Every row comes from one small tree of marks. The marks that hang from a mark follow it in brackets, in alphabetical order. Every link used is in the known rows. Which tree was each row made from?
In the rows, zero is written as 128.
Known rows
V[M P]: [163 168 125 121 124 157 120 123 105 101 133  81 147  97  88 130 173 116
 118 122 116 153 133 107 163  99 148 105 134 146 103 142  85 165 143 114
 110 119 130 107  94 161 198 157 190 145]
P[D[X] K W]: [130 112 142 126 111 117 116 166 160 135 124 125  85 104 145 117 110 132
  99 133 107 131 108 134 162  77 114 103 115 139 108 111 136  55 167 154
 158 137 173  96 137 118 124 119 105 138]
D[M X]: [ 84 137 148 163 128 167 150  87 123 150 129 124  98 136 127 109 143 158
 133  78 134  97  96 101 170 137 148 163  98 157 143 117 201 160 156  93
 105 136  83 142 133 157 119 150 145 147]
W[P[D[M X] K]]: [146 137  94 208 119 128 172 161 118 171 112 119  86 120 155  97 172 132
 108 149 108 106  71 133 186  82 144 115 107 126 148  88 184 119 162 131
 134 144 123 113 137 126 100 198  95 144]
X[D]: [125 145 171 126 143 142 151 116 147 127 131 120 112 110 117 125 119 143
 179 104 149 146 122 117 118 178 149 152 139 101 147 130 105 127 140 133
 135 130 104 138  83 135 158 108 144 116]
D[H M[W] P]: [ 71  97  85  98 152 127  95  82  85 129 163 135 153 163  95 113 140 133
  87 110 108 104 139 131 109 114  75 147  97 155 110 123 169 153  87  81
 143 136 106 110 156 120  71 149 141 189]
X[D[M P]]: [ 72 110 116 128 164 159 140  87 110 119 173 127 128 123  94  93 147 170
 169  98 135 123 113 144 115 151  91 154 111 107 128 103 147 147 137 109
 147 115  74 116  91 127 124 160 130 172]
D[M P]: [ 87  92 118 130 140 136 138 100 108 127 175 121 132 142  89  95 145 156
 144 105 146 117 122 108 135 135  91 150 102 130 100 102 154 158 135  95
 127 110  92  86 133 138 103 161 145 168]
P[K]: [159 129 164 118  97 107 173 153 162 149 135 109 116 144 117 125 126 135
 128 146 150 131 137  85 130 147 151 117 144  92 114 115 104 114 142 112
 153 122 160  81 109 126 100 115 148  99]
V[P[K[X]]]: [182 133 140 133  86 130 165 163 172 131 122 120 135 166 126 121 149 117
 115 158 124 112 138 103 134 106 138 105 130  99  88 117  58 119 156 150
 142 132 192 101  94 142 134 111 128 103]
T[M X]: [111 139 148  89 105 167 155 105 166 176 129 122 141 139 135 147 103  97
 129 156 193 132 136  84  88 190 167 160 147 132 126 161 142 168 101 136
  94  86 137 171 137 133 126  87 160 128]
D[P]: [ 92  99 133 115 131 123 150 105 132 133 166 138 131 136  96 104 139 144
 141 124 150 141 139  97 123 146 110 138 123 129  89 111  98 144 134 111
 116 105 129  71 120 137 126 125 166 158]
W[M P]: [166 109 142 149 179 115 180 146 120 189 115 154 150 131 109 131 166 109
 150 145 147 161  93  90 147 162 176 138 131 120 151 121 109 147 105 138
 104 153 149 105 142 125 124 146 123 115]
K[X[T]]: [128 142 197 134 149 111 162  93 143 117  80 129 149 194 121 131  86 112
 167 111 143 113 114 106 105 177 114 145 136 119 155 118  71 126 156 160
 122 141 123 147 123 142 149  62  88  70]
D[X]: [106 146 163 147 127 152 158  93 145 154 115 128  95 132 121 124 134 147
 127  87 136 118 118  84 151 153 159 152 124 153 130 129 147 141 157 112
 103 133 114 133 119 151 141 116 157 125]
V[P[W]]: [130 117 157  89 110 160  88 136 142  96 143 109 137 106 131 157 128 131
 108 123 131 157 151 108 164 117 118 114 147 144  55 140  75 122 154 146
 104 118 163 103 125 144 150 116 155 146]
V[M P[D]]: [172 176  92 138 134 116 111 157  99  65 119  88 130  62  89 127 179 119
 127 136 103 152 129 156 169  64 113  85 108 154  99 129  88 136 146 132
 113 126 129  98 103 164 222 154 180 143]
V[P[D]]: [150 152 103 139 118 113 115 159 133  72 123 112 108  78 125 136 172 136
 134 127 130 138 147 157 158  91 118 101 125 143  79 130  83 123 141 139
  94 136 140 109 112 147 180 137 177 143]
T[X[K[P[D W]]]]: [124 100 164 108  82  95  75 141 169  64 160 139 102 116 175 142  74 169
 167 145 172 149 154 146  97 162 128 122 141 127  96 125  98 119 120 165
 118 128 171 157 130  97 103  89  92  68]
T[X]: [131 127 165 100 120 137 159 103 166 152 135 117 104 138 116 134 120 118
 137 145 186 115 139  82 105 186 168 138 121 121 128 144 103 155 116 127
  96 112 154 146 122 143  99  95 167 110]
D[H M P[W] X]: [ 61  86 123  91 159 167  67  89 100 124 181 127 120 141 106  91 114 151
  74  82  85 117  66 120 143  91  58 172  95 134 101 120 190 142 144 106
 147 118 106 131 154 137  81 150 107 205]
X[D[P] K T]: [ 91 137 184 152 156 112 154  70 140 105 147 132 133 141 121 112 142 154
 178  92 128 143 148 187  87 228 116 118 176  95 129 114  66 138 129 134
 146 116  74 167  82 108 131 104 107  74]
X[D K]: [150 146 203 154 121 127 160 111 167 122 128 134 111 112 135 115 130 169
 181  99 141 147 153 142 114 211 176 127 161 101 143 114 109 144 124 133
 136 133  84 154  72 132 144  96 134  72]
D[H M X]: [101 134 141 135 147 155 112  93 113 131 141 109  89 139 111 104 142 154
  98  79 103  93  65 109 150 124 126 180  96 128 149 133 208 165 142  92
 133 136  83 163 145 160 110 145 133 159]
X[D T[M]]: [ 86 167 164 110 154 167 148  94 137 140  96 106 160 136 142 150  96 103
 166 109 154 147 116 151  80 208 130 168 197 106 164 154 129 143 135 148
 133 109  72 203 103 116 172  79 107  89]
D[H M[W] X]: [ 76 135 110 134 141 140 105  78  97 148 118 138 109 157 136 121 135 128
  73  77  96  79 116 115 149 119 125 155 101 176 160 138 223 155 112  82
 129 167 101 168 159 141  82 141 142 159]
M[W[P]]: [138 130 123 156 127 129 157 114 110 190  99 156 160 152 151 153 135 100
 131 148 141 142 164  82 154 154 169 115 137 164 132 122 113 144 110 129
  83 155 140 111 135 124 113 137 144 121]
W[P[D K V[M]]]: [216 144  76 158 129 109 150 190  98 133 120 110 104  94 110 107 146 107
 115 185  89 137 120 142 160  41 139  75 106  79 152 116 107  77 146 128
 130 102 130  73 127 141 153 184 116 143]
V[P[D K W[M]]]: [181  87 102  89 139  97  97 220 149 113 137 120 133  78 114 143 161 107
  88 158 122 155 124 179 147  65 110  67 127 130  87 122  87  66 122 159
 173 147 225  75 142 105 121 135 120 136]
V[M[W] P[D K]]: [175 160  63 126 109 100 120 179 110 103 107  98 152  95 119 139 187  98
  81 165  85 132 174 166 153  38 124  42 117 172 106 134  90  95 121 124
 148 147 181  87 111 121 166 168 180 133]

Which tree is each row?
[179 152 161 125 133 119 158 128 119 124  89 108 142 185  92 119  89  96
 130 144 103  84 118 125 104  97 108  97 118  68 190 132  73  82 163 134
 168 107 134 119 127 145 149 102  80  83]
P[K[X[T]] V[M]]
[ 62 169 160 134 137 170 155  79 142 164  84 121 144 155 154 146 103 104
 131  96 147 125 102 106 122 177 140 175 173 154 150 154 164 152 152 130
 100 111  84 194 140 126 156 106 125 113]
D[X[T[M]]]
[ 89  66 128  69 154 144  60 110 101 103 194 121 147 141  96 100 104 143
  89 106 104 138  88 118 123  96  49 160 100 108  81 117 162 131 127 112
 157 110 114 105 158 129  78 133 107 196]
D[H M P[W]]
[159 145 117 148 146 133 150 118  76 176  93 129 180 138 117 143 140  94
 124 151 111 157 140  95 161 119 173 103 126 171 147 124 116 150 109 129
  99 149 122 104 131 135 156 161 148 126]
V[M[W[P]]]
[109 118 143 138 154 129 111  95 117  97 188 126 121 131 103  79 155 180
 139  87  96 125 109 180  88 178  99 147 132  79 127 104 160 173 101  98
 172 118  55 162  99 118  95 141 109 144]
X[D[H M P] K]
[102 119 106  71 125 172 164 112 172 192 175 126 147 134 122 110 123  95
 124 182 167 136 133 128  39 175 137 142 158  74 115 144 122 135 107 144
 167  60 163 152  87  96  91 118 138 147]
T[M X[D[P[K]]]]
[104 138 147 116  75 141 149  90 174 198 100 163 170 159 179 165 111 106
 113 161 181 118 214 118  86 222 186 113 164 180 128 167 154 174  62 125
 101 119 131 197 141 115  90  79 162  92]
T[M[W] X[K]]
[118 136 112 116 115 173 164 104 133 229  98 162 185 159 172 176 114  67
 105 195 172 133 163  86 105 179 187 136 158 169 135 158 150 174  75 151
  76 120 151 176 150 108 101 114 141 131]
T[M[W[P]] X]
[154  72  95  71 184  90  47 169 114  84 131 157 104  87  93 130  98 120
  89 123  93 125 104 178 114  59  72 123  88 106 151 158 127  60  94 136
 157 129 144 105 189 131 125  97 108 178]
P[D[H] V W[M]]
[ 96 146 156 124 126 130 149  91 144 169  46 162 210 211 160 169  65  73
 134 131 136 114 158 117  80 176 121 139 155 173 158 143 122 137 116 165
 121 145 121 175 145 110 145  49  91  83]
K[X[T[M[W]]]]
[ 90 167 173 144 120 143 137  82 140 159  76 143 183 153 186 166 106 111
 149 105 143 133 187 183  75 238 156 123 209 155 164 148 132 140  93 140
 142 141  72 228 111  92 139  77 111  62]
X[D K T[M[W]]]
[162  61 162  75 142 105 136 172 159 167 137 121 143 129 100 133 111 111
 106 153 150 159 115  98 129 130 137 119 125 108 120 119 110  86 120 140
 188 140 214  70 157 101  87 106 107 109]
P[K W[M]]
[181 106  80 162 176  91 150 175 107 145 110 165 104  87 114 132 159 117
 140 149 120 122 113 161 145  90 140 111  95 115 172 123 124  96 106 145
 103 134 122  90 168 133 138 160 122 156]
W[M P[D V]]
[125 169 113 159 123 111 137 143 137 109 101  92  85 113 156 135 177 109
  91 118 102 103 121 180 156 102 112  82 156 139 110 139  87  90 170 133
 130 132 155 150 118 123 137 141 133 105]
V[P[D[X[T]] K]]
[130 135 179 120  80 147 163 102 185 176 128 131 140 142 154 145 117 123
 130 152 185 134 163 104  86 228 193 136 171 129 117 147 146 184  89 140
 106  89 125 190 129 125 111  82 149  80]
T[M X[K]]
[116 126 131 182  83  78 108 140 129  45 144 127 105 113 163 121 127 196
 195  95 148 128 139 153 131 144 125 143 122 129 115  91 163 152 137 112
 127 158  95 133 126 113 119 149  92  83]
X[K[P[D[M]]]]
[140 112 161 109  87 138  63 128 114  50 160 127 135 119 138 134  64 176
 155 106 112 151 163 115 128 106 123 124 140 110 123 129 109 112 138 114
 130 110 127 109 132 128 142 134  92  95]
X[K[P[V[M] W]]]
[118  92 115 123 122 136  66 152 113  74 136 134  95  92 136 126  92 167
 132 111 116  96 139 167 158  60  63 110  82 125 127 125 169  77 155 124
 126 120  93  96 171 142 120 136 103 183]
P[D[M] V W]
[163 151  90 115 131 102  81 159 121  53 133 100  96  84 114 127 169 128
  94 123  92 136 117 167 141  81  99 114 126 119  85 142  90 129 124 129
 115 129 133 136 117 142 170 122 166 157]
V[P[D[H]]]
[ 94 101 174  83  60 157  89 118 178 121 162 147 159 143 190 160  54 145
 150 152 192 165 153  95  78 202 160 165 180 131  90 149 137 162 103 155
 116  96 164 194 139  95  95  80  89  72]
T[M X[K[P[W]]]]
[113  77 149  75 138 146 120 142 155 137 187 121 139 120 113 115 108 137
 127 140 128 167 129 128 103 120  86 119 141  71  92 109  84  76 152 150
 190 101 172  74  91  95 101 118 108 155]
X[D[P[K W]]]
[172 109 104 158 182  75 161 171 115 157 104 156 130  95 108 129 168 111
 152 149 139 160  86 147 154 123 148 122 120 130 152 111 115 120 107 160
 116 160 142  93 147 124 146 146 117 128]
W[M P[D]]
[121 140  53 120 118  98  67 137  68  47 115 142 128 101 138 144  94 138
 150 120 106 117 185 156 121  42 105 111  96 161 157 147 126  87 118 105
 110 141 125 102 141 126 162 158 142 140]
K[P[D V[M[W]]]]
[109  82  99 133 120 114 161 117 132 171 136 161 175 212 115  99 129 123
 115 143 109  82 162 107 107 102  86 110  80 146 125  89 139 114 119 119
 177 144 163  75 138 109  60 139  97 140]
D[M[W] P[K[X]]]
[ 79 133 136 160  94 128 109  96 122  91 134 144 140 146 184 143 117 182
 187  84 143 117 178 156 100 184 151 149 145 142 151 116 171 155 109 107
 147 176  96 178 100  97  96 139  99  76]
X[D[M[W]] K[P]]
[136 140 102 114 129 141 116 106  88 130 107 137 144 128 106 146 113 117
 110 122 105 105 184 117 137  88 128  97 101 165 160 157 127 110 111  90
 108 130 113  99 139 152 151 140 176 148]
P[V[M[W]]]
[130 127  76 103 122  85  52 153 113  16 154 135  72 105 129 122  93 161
 145 111 109 105 127 148 100  78  82 161 113  85 133 147 123 100 129 110
 123 113 120 127 139 131 136 125 111 140]
K[P[D[H] V]]
[120 136 107 139 111 160 155 120 120 212  88 159 195 159 173 164 122  87
 115 163 138 153 156  82 133 152 166 136 164 181 123 136 155 161 101 140
  86 136 121 137 144 111 133 130 136 133]
T[M[W[P]]]
[192  95 129 138 153  97 195 180 138 211 125 136 141 142 106 127 164  93
 123 172 156 151  97  92 140 144 182 117 144  89 149 112 112 124 108 131
 154 144 187  83 147 112  90 152 117 103]
W[M P[K]]
[122 140 138 111 160 148 105 112 114 107 152 104 104 118  98 108 120 149
 136  90 111 113  78 145 109 146 112 179 118  85 159 132 177 155 123 108
 161 134  75 172 108 141 125 124 118 144]
X[D[H M]]
[ 86 150 107 154 114 108 112 127 130  72 134 139  85 105 153 126 121 165
 170  92 134 131 106 117 139 108 136 168 116 157 123 120 146 119 164 128
  99 150 132 131 114 126 151 136 121 118]
K[P[D[X]]]
[ 90 129 126  82 107 161 142  91 148 194 103 146 168 157 155 168 104  81
 106 162 178 119 182  93  87 182 170 142 147 180 132 171 155 165  76 134
  95 119 152 178 153 115 105  90 169 128]
T[M[W] X]
[227 134 124 159 125 135 186 161 118 173 103 137 138 171 105 106 115  97
 119 184  85 106 105  88 145  69 146  94 105  63 172 110  90 105 153 150
 136 103 152  80 113 151 144 148  80 117]
W[P[K[X] V[M]]]
[125 149 122 141 148  97 104 128 127 100 119 123  71  94 125 102 142 134
 102  93  90 117  74 143 139 103 121 151  99 135 137 135 158 125 138 127
 124 141 104 151 133 151 151 122 140 151]
P[D[H X]]
[110 184 108 144 160 114  86 112 102  66 105  98  81 105 129 133 170 107
  78  89  76 105  82 189 141 101  92 124 146 147 122 161 107 124 148 130
 109 140 114 203 135 149 164 122 136 127]
V[P[D[H X[T]]]]
[118 147  99 212 146 136 154 133  95 156 105 131  92 112 153 106 167 137
 135 114 113 112  66 135 199  92 134 141  93 158 145  95 203 146 159 139
  88 148  81 135 135 151 133 192 108 168]
W[P[D[M X]]]
[160 139  81 158  96 113 124 179 134  83 139  84 101  99 128 119 191 143
 109 145 124 101 129 168 167  65 104  86 114 125  85 111 133 117 150 111
 154 135 149  96 119 132 120 177 152 145]
V[P[D[M] K]]
[190 123 111 166 116  83 176 196 143 156 123 125 104 117 138 119 148 121
 130 186 123 148 117 118 152 106 150 100 138  92 117  98 100  99 146 148
 132 131 158  78 112 115 121 151 112 111]
W[P[D K]]
[134 109  95  93 126 121  32 154  92  19 140 120 116  79 124 131  63 151
 153 121 107 149 128 144 137  30  77 121  97 122 131 141 117  71 157 141
 127 109 133  86 141 133 177 143  98 155]
K[P[D V[M] W]]
